What can hang from each mark:
V: J K
J: G H V
R: A H
K: V
H: G J R
G: H J

Every row comes from one small tree of marks. Brackets hold a mark, then the marks that hang from it, in alphabetical order. Every link used is in the known rows. Which tree was each row made from?
Known rows:
[V J]: [ 1.79  1.21 -0.38 -5.33  2.32  1.52  0.02  1.92 -1.26 -1.93  2.11  2.43
  3.45 -1.20  0.74  3.30  3.69 -1.82  2.07]
[K [V J]]: [ 2.74  0.66 -0.59 -4.69  4.10 -1.50  1.39  0.73  0.41 -0.41  4.49  1.05
  5.43 -1.13 -0.04  2.00  2.56 -0.94  5.14]
[K [V [J [G [H R]]]]]: [ 2.79  0.37 -2.49 -0.38 -2.09 -2.06  3.29  0.41  0.06  0.25  2.04  3.09
  1.24 -1.25  1.00 -3.95 -2.21 -1.07  3.76]
[K V]: [ 2.60  0.90  0.31 -2.09  8.36 -3.15 -2.21 -0.45 -0.41  0.64  4.05 -1.48
  4.49 -0.91  1.77  2.51  2.93  2.38  4.57]
[H G [J [V K]] [R A]]: [-0.53 -0.57  2.11 -1.93 -0.88  1.35  1.43 -1.07  3.72 -1.24 -1.26 -1.65
  0.35  1.09 -2.73 -1.87  0.02  2.59 -4.07]
[J [G [H [R A]]] [V K]]: [ 0.38  0.10  1.09  5.35  0.60 -1.15 -1.76 -0.47 -0.88 -0.35 -1.62 -1.10
 -3.78  0.35 -0.33 -0.86 -5.35  0.25 -2.44]
[J G [H R] V]: [-0.17  4.81  0.86  6.34 -2.26  2.03 -2.54 -0.47 -0.74  1.67 -1.07  1.43
 -0.06 -0.81  2.44  0.96 -0.05 -2.51 -0.09]
[R A [H G J]]: [-3.02 -3.04 -0.86 -3.90 -0.57  2.64 -1.86 -0.30 -0.32  1.34 -0.62 -0.97
 -0.86  0.30 -1.05 -1.49  5.80  3.45 -1.33]
[J V]: [ 0.77  4.24 -0.03  0.52  5.62  0.74 -3.56  1.42 -2.74  0.15  1.15 -0.22
  2.68 -1.56  1.32  6.06  2.45  0.40  1.34]
[J [G H]]: [ 2.46  1.45 -2.02  1.07  2.40  0.26 -2.84  1.35 -4.88  1.88  1.38  1.37
 -1.96 -2.31  3.77  0.79  0.07  1.21  0.15]
[H G R]: [ 2.30  0.00  1.46 -4.28  2.31 -0.04 -0.37 -0.87  1.54 -0.73 -2.29 -0.56
  1.02  0.14  1.23 -0.62  3.90  2.40 -0.86]
[K [V [J G H]]]: [ 1.56  1.34 -0.62  0.42 -1.76  1.10  0.74 -0.37  0.11  2.23  4.57  2.50
  3.10 -0.47  1.71 -0.64  0.60 -3.45  3.91]
[K [V [J [G [H [R A]]]]]]: [ 0.04 -3.29 -1.32  1.07 -0.96 -4.16  3.25 -0.73  0.48  0.13  1.58  1.38
  1.55 -0.28  0.05 -5.74 -2.76 -1.36  2.88]
[J [H G [R A]] [V K]]: [ 0.27 -1.00  3.61  1.73 -1.09 -0.15 -0.37 -2.47  2.92 -0.08 -2.56 -3.25
 -1.48  2.56 -1.85  0.86 -2.19 -0.16 -3.65]
[R A [H G [J V]]]: [-3.65  0.25 -1.42 -0.41 -1.98  3.97 -1.89  0.07 -0.78  1.34 -0.69 -1.46
 -0.47 -0.30 -1.78  1.12  4.38  2.70 -1.58]
[G [H [R A]] [J V]]: [-2.48 -1.11 -3.00  2.43  1.23 -7.33  2.68  2.24 -3.42 -0.36 -2.05 -1.42
 -1.50  0.47 -0.31  1.53 -4.93  0.31  1.56]
[H [G [J [V K]]] [R A]]: [-1.10 -2.22  0.08 -1.50  0.61 -3.14  2.23 -0.98  2.75 -2.63 -3.28 -2.89
 -1.38  2.93 -2.01  0.27 -3.84  1.87 -1.85]
[H [R A]]: [-1.07 -3.04  2.75 -0.74  5.97 -4.16 -1.88 -0.90  0.29 -1.49 -1.45 -1.57
  2.04  0.50  0.98 -0.72  2.86  0.14  0.55]

Which tree is each row?
[ 1.92  0.20  0.73 -2.19 -0.97 -2.36  3.24 -0.71  2.22  0.81  2.35  1.12
  4.10 -0.19 -0.65 -0.27  0.43 -3.35  4.63] => [K [V [J [H R]]]]
[ 0.88  3.20  1.46  1.35 -2.37  1.18 -0.46 -0.28  0.80  1.89 -2.62 -0.73
  0.27 -0.22  0.17  1.78  0.78 -0.03 -1.03] => [J [H G R] V]
[-3.53 -4.24 -2.62 -3.18  0.94 -1.77 -0.38 -0.27 -1.18 -0.31 -2.61 -2.06
 -2.46  2.11 -0.29  0.43  1.95  2.77  0.76] => [R A [H [G J]]]
[ 1.05 -4.81  3.59 -4.38 -4.16  0.35  3.22 -2.06  4.10 -1.78 -1.27 -0.54
 -1.00  2.81 -2.78 -2.23 -1.58 -2.38 -2.95] => [V [J [H G [R A]]] K]
[-1.35 -2.89  1.24  2.34 -2.58 -2.36  2.42 -2.66  2.60  1.15  1.87  1.08
  3.05  0.95 -0.17 -5.29 -1.13 -4.11  2.85] => [K [V [J G [H [R A]]]]]
[-0.94 -3.29 -1.18  0.29 -2.25 -1.52  2.06  0.85 -1.37 -0.63 -0.87  2.63
 -0.75 -0.19  0.69 -4.60 -1.76 -2.67  0.01] => [V [J [G [H [R A]]]]]
[ 1.54  3.00 -1.32  0.95  0.75 -0.86  0.66  1.54 -1.22 -0.30  1.09 -1.07
 -1.99  0.66 -0.43  7.00 -4.35 -1.13  0.63] => [G [J H [V K]]]
[ 2.00  4.48  0.32 -1.54  2.37  3.64 -0.98  1.78 -0.04 -0.67  2.95 -0.12
  1.17 -1.68 -0.68  4.91  1.20  1.60 -1.07] => [H [J [V K]]]
[-2.47 -2.07  0.94  1.02  0.22 -0.08 -0.28 -0.72  0.62  0.18  0.12  1.11
  1.42 -0.67  1.37 -5.99  3.05  0.45 -1.26] => [H [J G] [R A]]
[-4.45  1.05 -1.49  1.91  0.54  2.22 -2.78  1.24 -2.22  0.82  0.57 -0.94
  0.36 -1.19 -1.01  2.63  3.97  1.06  0.71] => [R A [H [J V]]]
[-1.05 -3.33 -0.42 -1.28  1.01 -4.35  2.05  1.68 -2.20  0.94  0.06 -0.28
 -0.56 -1.07 -0.14 -2.32  0.51  1.48 -0.27] => [G [H J [R A]]]
[-2.23 -1.64 -1.78 -0.78 -0.40  0.55 -0.74 -0.62  0.55 -1.52 -2.65 -3.23
 -4.05  2.75 -2.46  2.99 -2.45  2.55 -0.97] => [R A [H [G [J [V K]]]]]
[-2.05 -2.71  1.67  1.88 -3.99  0.29  1.21 -0.78  0.80  0.37 -0.46  2.69
  0.99  1.04  0.49 -3.70  0.10 -5.06 -0.31] => [V [J G [H [R A]]]]
[-4.81  1.93 -1.60  4.86 -1.71  4.79 -3.58  0.34 -2.07  1.54  0.14  1.24
 -0.78 -1.42  0.15 -0.58  3.31  0.36 -0.37] => [R A [H [J G V]]]
[ 1.76  1.96 -0.83 -2.59 -0.42 -0.76  2.45  0.27  2.71 -2.76 -2.60 -1.24
 -1.54  1.31 -1.07  2.29 -3.15  2.16 -1.08] => [H [G [J [V K]]] R]
[ 2.43  4.82  1.22  4.87 -0.04  4.36 -3.93 -0.46 -1.07  1.20  1.57  0.30
 -1.83 -0.28  1.18  4.10 -2.08 -1.66 -1.54] => [J G H [V K]]
[ 3.41  3.57 -0.31  3.93 -0.54  1.39 -1.45  0.70 -1.01 -0.60 -1.33  0.41
 -3.98 -1.36  0.73  1.16 -4.79  0.52 -1.81] => [J [G [H R]] [V K]]
[ 4.34  0.23 -0.84 -2.07 -3.85  1.84  2.39  0.83  0.33 -1.61 -0.43  3.13
 -3.24 -0.89 -0.02 -1.78 -3.66 -1.84 -1.00] => [V [J [G [H R]]] K]
[-0.07 -2.97  2.59  0.79 -3.82  1.13  1.30 -2.00  2.82 -1.37 -0.52  1.55
 -1.21  1.93 -0.69 -3.34 -2.07 -4.81 -1.88] => [V [J G [H [R A]]] K]
[ 0.49  3.88 -1.11 -2.93 -0.19  3.84 -0.25  1.73 -0.82  1.35  1.75  0.23
  2.81 -1.66  0.20  2.08  3.96  3.08 -1.81] => [H G [J V]]
[-1.62 -0.05 -0.25 -1.20 -1.92  5.01 -1.70 -0.58  1.22 -0.05 -0.81 -2.35
 -2.75  0.79 -3.24  1.16  1.74  3.26 -3.03] => [R A [H G [J [V K]]]]
[-0.67 -3.11  0.00  3.25  1.75 -3.27 -1.21 -0.20 -2.54  0.53 -1.55  0.07
 -2.08 -0.61  2.30 -3.76 -1.17  0.13 -0.68] => [J [G [H [R A]]]]
